(in the rows, 128 means zero)
Known rows, with every step that occurs:
poba > voda > lovil > fude > ridel > bimez: [151 108 125 209 146 154 161 151 118 130 147 112 144  96 149  95 112 110
 154 107 124  98 128 130 137 132 134 154  98 121 149  89 110 148 122 142
 166 119 128  89 173 131 142 112 144 130 133 117  99 125 143 118 130 104
 130 138  88 193 157 145 145 137 132  50 152  85  73 131 130 128 118 119
 111 159  89]
voda > lovil > bimez > ridel: [132 114 125 125 145 137 166 109 141 116 141 160 136 130 142 130 106 135
 145 139 126 118  87 127 101  89  97  87 116 169 105 123 115 163 117 152
 144 105 120  84 101 136 114 120 165 120 111  99  40 125 166 159 115 149
 140 115 103 163 133 121 159 132 137  82  73 127  51 152 105 128 135 137
 115 172 152]
fude > ridel: [105 158 122  81 141 115 170 153 146 123 134 166 154 134 158 134 113 134
 170  96 128 163 130 154 128 108 133 142  94 158 119 116  89 155 110 117
 167 103 136  82 118 111 136 107  74 165 104 115 155 130 145 142 136 121
 124 118 109 169 119 111 150 149 158 150 124 106  64 132 140 104 131 162
 122 116 150]
bimez > ridel: [104 142 125  76 140 114 166 126 146 113 132 113 142 112 153 166  93 145
 155 109 128 165  99 149  85  80 124  86 114 171 109 112  84 138 103 143
 140 102 137  89 104 130 131 124 111 131  89 106  95 132 170 148 129 149
 126 115 127 162 119 122 146 128 146 142 100 156  58 146 130 111 128 137
 111 116 152]
bimez > ridel > fera: [ 98 126 127 104 133 126 119 147 106 120 129  49 142 106 166 190  88 155
 147 119 104 153 112 151 103  71 146  73 107 149 113 105  92 145 107 135
 131 118 139  97 108 132 101 124 123 111  67 113 103 145 193 130 127 136
 132 141 117 149 142 144 156 140 146 106 107 184  68 152 134 119 127 126
 120 107 123]
bimez > ridel > voda > lovil > pofar: [108  70 123 131 141 125 138 130  74 100 151  60 124 117 144 115 119 116
 142 153 131 111 107 101  55  89 108 111 145 153 120  78 142 124 138 147
 117 124 130 105 135 106  90 121 202  80  97 119  64 137 181 128 112 133
 151 153  91 158 133 153 128 108 138  98 159 165  97 155 130 124 121 131
 123 144 155]
poba > voda > lovil: [138 138 119 163 141 121 224 116 135 125 152 187 133  90 160 123 108 107
 142 143 120 124 105 118 110 108 109 112  90 145 133  99 144 133 130 168
 104 105 127  93 148 136 144 114 140 128 162 126  11 119 142 146 134 144
 129  98 125 174 103 132 147 133 149  97 158  67  46 146 122 129 116 121
 105 143 150]
fude > lovil > bimez: [121 164 127 109 148 125 195 115 168 110 136 224 144 154 158 126 117 113
 143 120 112 145 113 129 177  93 118  98 101 145 103 118 142 188 130 138
 132  88 124 100 121 123 121  98  88 171 131 127 115 121 135 130 123 122
 128 146 107 163 113 105 153 157 142 113 116  87  66 129 112 115 141 155
 119 140 148]
lovil > bimez: [119 153 124  88 144 121 198 130 184 109 139 202 145 141 178 151 112 124
 144 137  97 156 105 121 132  80 113  75 101 148 103 127 115 157 115 126
 128  85 129  77 120 153 129 113 127 171 112 128  98 126 135 131 124 120
 126 141 111 161 108 115 143 160 145  99 110 127  65 139 107 123 130 139
 126 112 145]
pofar > ridel: [121 145 122 105 140 118 146 158 156 122 135 123 161 156 160 165 125 159
 159 107 111 139 106 134 100  89 135 109 112 158 110 120  98 145 125 134
 155 105 130  80 117 117 137 106 126 154  91 113 183 138 150 152 115 134
 124 103 137 157  84 102 149 113 156 152 116 124  74 142 117 112 123 138
 127 122 148]
fude > lovil > pofar > ridel > voda: [101 107 122 138 144 114 109 153  92 105 144  82 153 161 149 125 144 123
 148 106 123 104 127 107 122 103 149 137 143 145 110  77 143 151 166 124
 149 115 137 120 140  74  96  89 145 136 101 134 211 141 148 128 106  99
 137 167 105 155 108 116 132 100 145 150 173 116 115 139 126 108 127 151
 136 132 139]
voda > lovil > pofar > ridel > fude: [134  79 125 119 143 136  96 161 116 102 149 106 139 163 147 125 133 149
 143 150 124 115  96  95  97  94 114 155 145 143 140 109 121 116 150 128
 126 122 129  92 155  87 119 102 197 104  86 112 181 136 119 141 107 138
 142 141 108 162  94 140 138 101 152 126 157 105 106 138 108 116 119 142
 147 141 153]
fude > lovil: [111 171 128  91 143 117 194 113 147 114 138 180 147 130 156 134 110 116
 150 115 125 157 118 145 181 100 133 107  91 158 120 102 132 178 125 160
 121 100 128 108 126 115 129 101  55 141 127 123 108 126 134 138 130 133
 128 135 130 166 101 107 148 143 150 146 144  78  60 127 133 107 139 157
 116 138 159]
voda > lovil > fude: [141 123 130 123 149 139 178 108 157 101 154 136 139 129 161 125 112 130
 138 186 115 142 100 132 156 107  99 122 100 146 147  96 109 145 107 145
 122 113 121  77 156 148 144 126 135 111 117 119  55 124 125 139 113 150
 130 143 108 170 111 143 141 132 141  82 139  92  71 127 121 124 128 146
 107 163 144]
ridel > fude > lovil: [ 97 143 131 104 143 127 159 127 135 113 141 171 146 128 157 144  99 123
 150 130 130 172 116 155 160  87 145 113  96 151 125 106 142 168 125 160
 111 103 133 115 158 117 122  92  52 137 108 112 134 125 133 128 144 133
 134 157 131 178 106 112 153 146 155 132 153  94  84 125 133  93 134 145
 127 132 138]
voda > lovil > bimez: [144 133 124 124 145 134 208 123 160 116 147 217 142 137 155 117 116 120
 141 157 105 125  93 114 149  95  98  93  98 143 116 125 142 165 117 151
 119  99 118  80 126 146 131 114 149 134 133 118  48 126 143 148 118 134
 138 131 102 162 111 121 150 150 144  87 115  98  58 136 101 128 133 144
 123 165 154]
voda > lovil: [138 141 123 110 140 125 205 117 132 120 150 169 139 125 148 122 107 126
 146 148 118 140  97 132 130 102 108 111  91 150 133 109 131 153 116 163
 100 110 120  84 136 132 133 117 117 104 126 115  39 131 153 152 125 152
 137 116 125 163  95 125 152 131 151 107 146  98  60 137 124 120 129 144
 120 162 166]

Rows:
[109 116 117 162 143 127 162 154  81 139 142 136 153 120 145  96 118 121
 162 126 135 118 128 144 112 117 138 138  88 154 115  90 154 167 119 144
 154 120 118 101 137 104 118 105 105 118 112 102 104 136 173 144 122 112
 147 133  92 173 124 121 154 135 153 104 151 130  85 142 151 111 124 150
 128 183 135] => fude > ridel > voda > lovil
[124 103 117 170 139 121 137 159  88 136 143  95 153 155 154 121 128 148
 151 133 122  96 100 127  96  95 143 111 104 146 109  95 154 161 134 151
 132 124 116  97 142  99 113 104 148 103 100 106 124 143 172 159 107 126
 148 119 118 169  89 109 150  98 153  94 138 148  95 152 131 119 121 127
 132 188 137] => pofar > ridel > voda > lovil
[119  97 120 129 142 126 174 139  85 100 160 102 128 127 154 105 124 109
 140 169 117 122 110  98 112  99 104 112 119 134 125  70 163 123 143 147
  90 113 128  95 155 112 105 119 181  93 112 140  73 140 160 124 108 122
 149 169  93 159 116 151 122 124 146  79 196 133  99 149 129 124 118 139
 131 136 153] => ridel > voda > lovil > pofar
[128  96 117 184 144 134 133 156 114 135 142 145 152 178 159 118 135 142
 146 130 104  70  99 105  94  93 132  94 114 137  92 103 168 177 137 141
 148 112 109  90 133 109 102  99 179 128 113 106 126 140 168 156 104 113
 150 132 100 168 101 105 157 110 144  63 117 162  96 155 108 126 124 128
 135 193 123] => pofar > ridel > voda > lovil > bimez
[107 131 124  96 143 123 158 122 167 111 132 155 140 125 159 160 101 144
 147 114 112 158  98 130  84  73 108  71 121 165  92 128  92 157 110 129
 152  93 128  89  97 142 119 121 145 162  97 111  95 126 163 144 129 133
 126 126 107 159 137 117 148 140 137 115  70 159  59 150 108 120 133 135
 115 117 138] => lovil > bimez > ridel
[ 96  98 133  89 144 125 105 121 119  90 138  97 129 114 143 138 102 126
 146 124 147 167 118 126 112  84 119 133 151 162 130  89 116 130 146 135
 128 112 143 124 137 100  96 101 124 118  91 114 155 126 136 118 130 136
 139 168 106 160 134 142 139 121 140 143 149 115  96 135 122 104 134 151
 127 109 147] => bimez > ridel > fude > lovil > pofar
[115 148 119 116 138 129 159 179 122 133 126 119 156 127 155 129 104 145
 168  67 117 153 127 150 132 106 153 131  85 140 127 118  98 172 108 116
 160 110 135  87 128 112 134 106  75 144  84 115 189 141 161 120 129  98
 130 141 109 165 135 116 145 152 152  91 129 133  75 134 144 105 127 143
 135 122 115] => fude > ridel > bimez
[103 126 129  88 145 130 140 130 128  88 142 145 132 139 152 124 115 112
 143 141 130 172 127 120 156  92 119 137 129 141 136  89 124 139 145 137
 108 104 141 114 160 102 111  93 103 132 102 132 165 126 108 112 128 125
 133 184 107 161 119 136 135 144 147 142 184  81 102 123 122 102 131 157
 134 100 155] => ridel > fude > lovil > pofar
[119 103 127 159 148 138 161 121 121 109 159  92 143 127 166 118 116 125
 140 187 117 112 109 129 139 105 121 100  98 138 135  68 150 153 112 149
 116 119 113  96 178 141 121 125 137 104 101 120  66 130 146 129 112 129
 144 166  96 175 116 142 131 131 140  60 163 138  98 140 132 123 123 128
 114 178 120] => ridel > voda > lovil > fude
[ 87 121 125 149 147 123 145 121 111 120 135 128 147 124 146 134 111 117
 148 103 127 122 118 132 118  83 143  74 122 158  79  93 160 196 129 149
 154 101 127 124 117 115  86 100 117 150 106 109 117 125 173 131 123 117
 142 161  91 166 143 111 155 135 130  89 102 167  89 150 128 114 136 132
 115 159 117] => fude > lovil > bimez > ridel > voda
[127  87 126 183 147 138 104 142 114 120 154  64 154 156 158 123 133 144
 144 161 117  78 109 126 115 108 137 126 118 143 127  75 141 150 127 140
 155 127 116  88 165 117 119 115 174 113  93 109 147 138 150 144 103 124
 142 144 104 171 104 124 143  96 143  70 143 140 109 144 126 123 120 128
 124 193 115] => pofar > ridel > voda > lovil > fude
[135 115 132 157 143 151 114 147 117 122 141  89 143 126 155 118 116 134
 149 148 114 126 133 152 185 124 135 149  93 132 156  88 105 159 113 121
 176 136 130  83 147 129 122 114 124 106  91 112 111 136 153 125 116 118
 134 165  86 163 163 156 154 145 142  70 139 102  85 124 136 122 136 157
 120 176 111] => voda > lovil > fude > ridel > fera
[ 88 126 135 111 144 125 122 119 122 114 131 130 139 109 145 153  89 138
 154 111 151 167 111 165 138  80 144 109 116 171 117 101 119 163 122 165
 135 111 132 120 136 107 111  96  67 126  91  93 136 124 152 138 141 146
 138 147 121 173 124 117 156 131 144 140 122 128  76 142 132  95 137 137
 116 141 141] => bimez > ridel > fude > lovil
[108  94 123  91 140 126  93 175 137  96 142  89 145 166 166 155 129 158
 149 126 119 151 109 103  81  84 129 140 151 140 120 111  85 113 143 103
 133 111 141  98 144  95 117 103 168 140  70 125 229 138 119 127 115 121
 127 149 118 156  99 132 134 108 154 141 161 129 115 137 112 108 121 142
 149  84 140] => lovil > pofar > ridel > fude
[105  92 116 112 139 110 115 175 107 101 148  61 152 155 170 147 141 143
 149 121 107 111 118  97  80  91 135 118 144 139 106  83 119 122 150 114
 139 110 134  96 136  96 106 105 185 137  81 138 215 145 143 125 107 104
 132 153 105 150 105 126 128 103 149 126 165 161 117 150 126 116 112 138
 140 101 138] => lovil > pofar > ridel > voda
[115 132 129 124 145 143 133 167 153 116 132  87 157 130 162 124 107 148
 163  89 114 152 130 147 154 113 149 136 101 134 135 104  76 162 103 102
 172 112 134  82 149 128 139 113  99 142  82 116 201 134 139 106 125 100
 125 168  94 172 153 129 138 147 141  70 137 134  89 118 138 112 127 142
 125 125  90] => lovil > fude > ridel > bimez
[105 141 131 126 149 135 155 123 153 109 134 214 143 146 166 130 105 123
 144 129 122 155 116 136 171  83 134 102 103 140 109 115 153 181 131 143
 117  92 127 109 150 130 111  87  74 167 112 119 133 120 122 123 134 122
 137 166 103 173 121 113 156 162 143  96 129 103  90 129 110 104 137 144
 128 133 126] => ridel > fude > lovil > bimez
[141  88 125 144 137 138 102 164  88 110 144  54 140 164 154 142 135 147
 140 136  99  97 107  95 125  99 123 137 129 128 138  95 114 125 152 119
 125 137 138  85 130  95  98 109 211  81  83 127 150 152 153 131  98 125
 138 154 106 136 123 157 144 109 146  94 162 115  93 146 110 132 124 144
 146 141 143] => voda > lovil > pofar > ridel > fera
[130 120 129 136 143 135 125 170  97 105 133  78 151 164 138 124 135 134
 148  68 116 111 115 103 155 102 142 137 131 133 127 102 120 162 159 119
 137 118 142 107 126  76 116  94 143 122  96 133 252 145 139 118 104 103
 131 168 116 154 118 124 137 108 142 107 170 109 100 132 111 115 132 145
 147 120 130] => fude > lovil > pofar > ridel > bimez
[139 126 127 129 149 143 149 123 153 111 142 143 147 131 144  96 120 126
 154 149 127 126 115 147 155 130 112 162 102 154 152  98  93 156 111 122
 185 120 125  75 146 122 141 116 117 122 115 105  97 123 129 137 117 129
 133 138  94 176 131 132 149 135 145 117 126  74  76 119 133 115 133 169
 111 182 138] => voda > lovil > fude > ridel
[115 112 116 164 147 132 158 149 105 137 140 183 148 139 149  83 126 115
 157 128 122  99 123 123 121 114 124 126  94 139  97 102 167 189 121 132
 165 109 115  93 136 113 101  97 132 146 121 109 103 131 173 142 121  99
 150 146  76 174 140 115 156 145 144  81 111 139  87 143 130 117 130 149
 129 185 120] => fude > ridel > voda > lovil > bimez
[114 148 127  98 146 132 134 139 179 106 139 141 161 127 160 129 120 133
 159 125 122 157 133 158 142 116 127 143 107 150 135 104  66 151 107 102
 189 107 131  77 136 132 144 117  97 164  98 119 169 125 118 127 128 115
 117 145 102 170 135 124 141 148 147 137 119  99  79 117 138 109 133 165
 112 126 125] => lovil > fude > ridel
[ 86 110 119 131 144 119 151 140 126 121 136 113 145 121 166 154 104 140
 151 121 113 130 110 131  57  69 129  57 118 157  80 102 136 162 113 134
 148  97 129  99 111 134  95 116 153 154  90 111 103 132 179 133 125 112
 139 153  95 162 134 125 140 139 135  75  88 199  85 160 123 120 124 122
 121 126 115] => lovil > bimez > ridel > voda
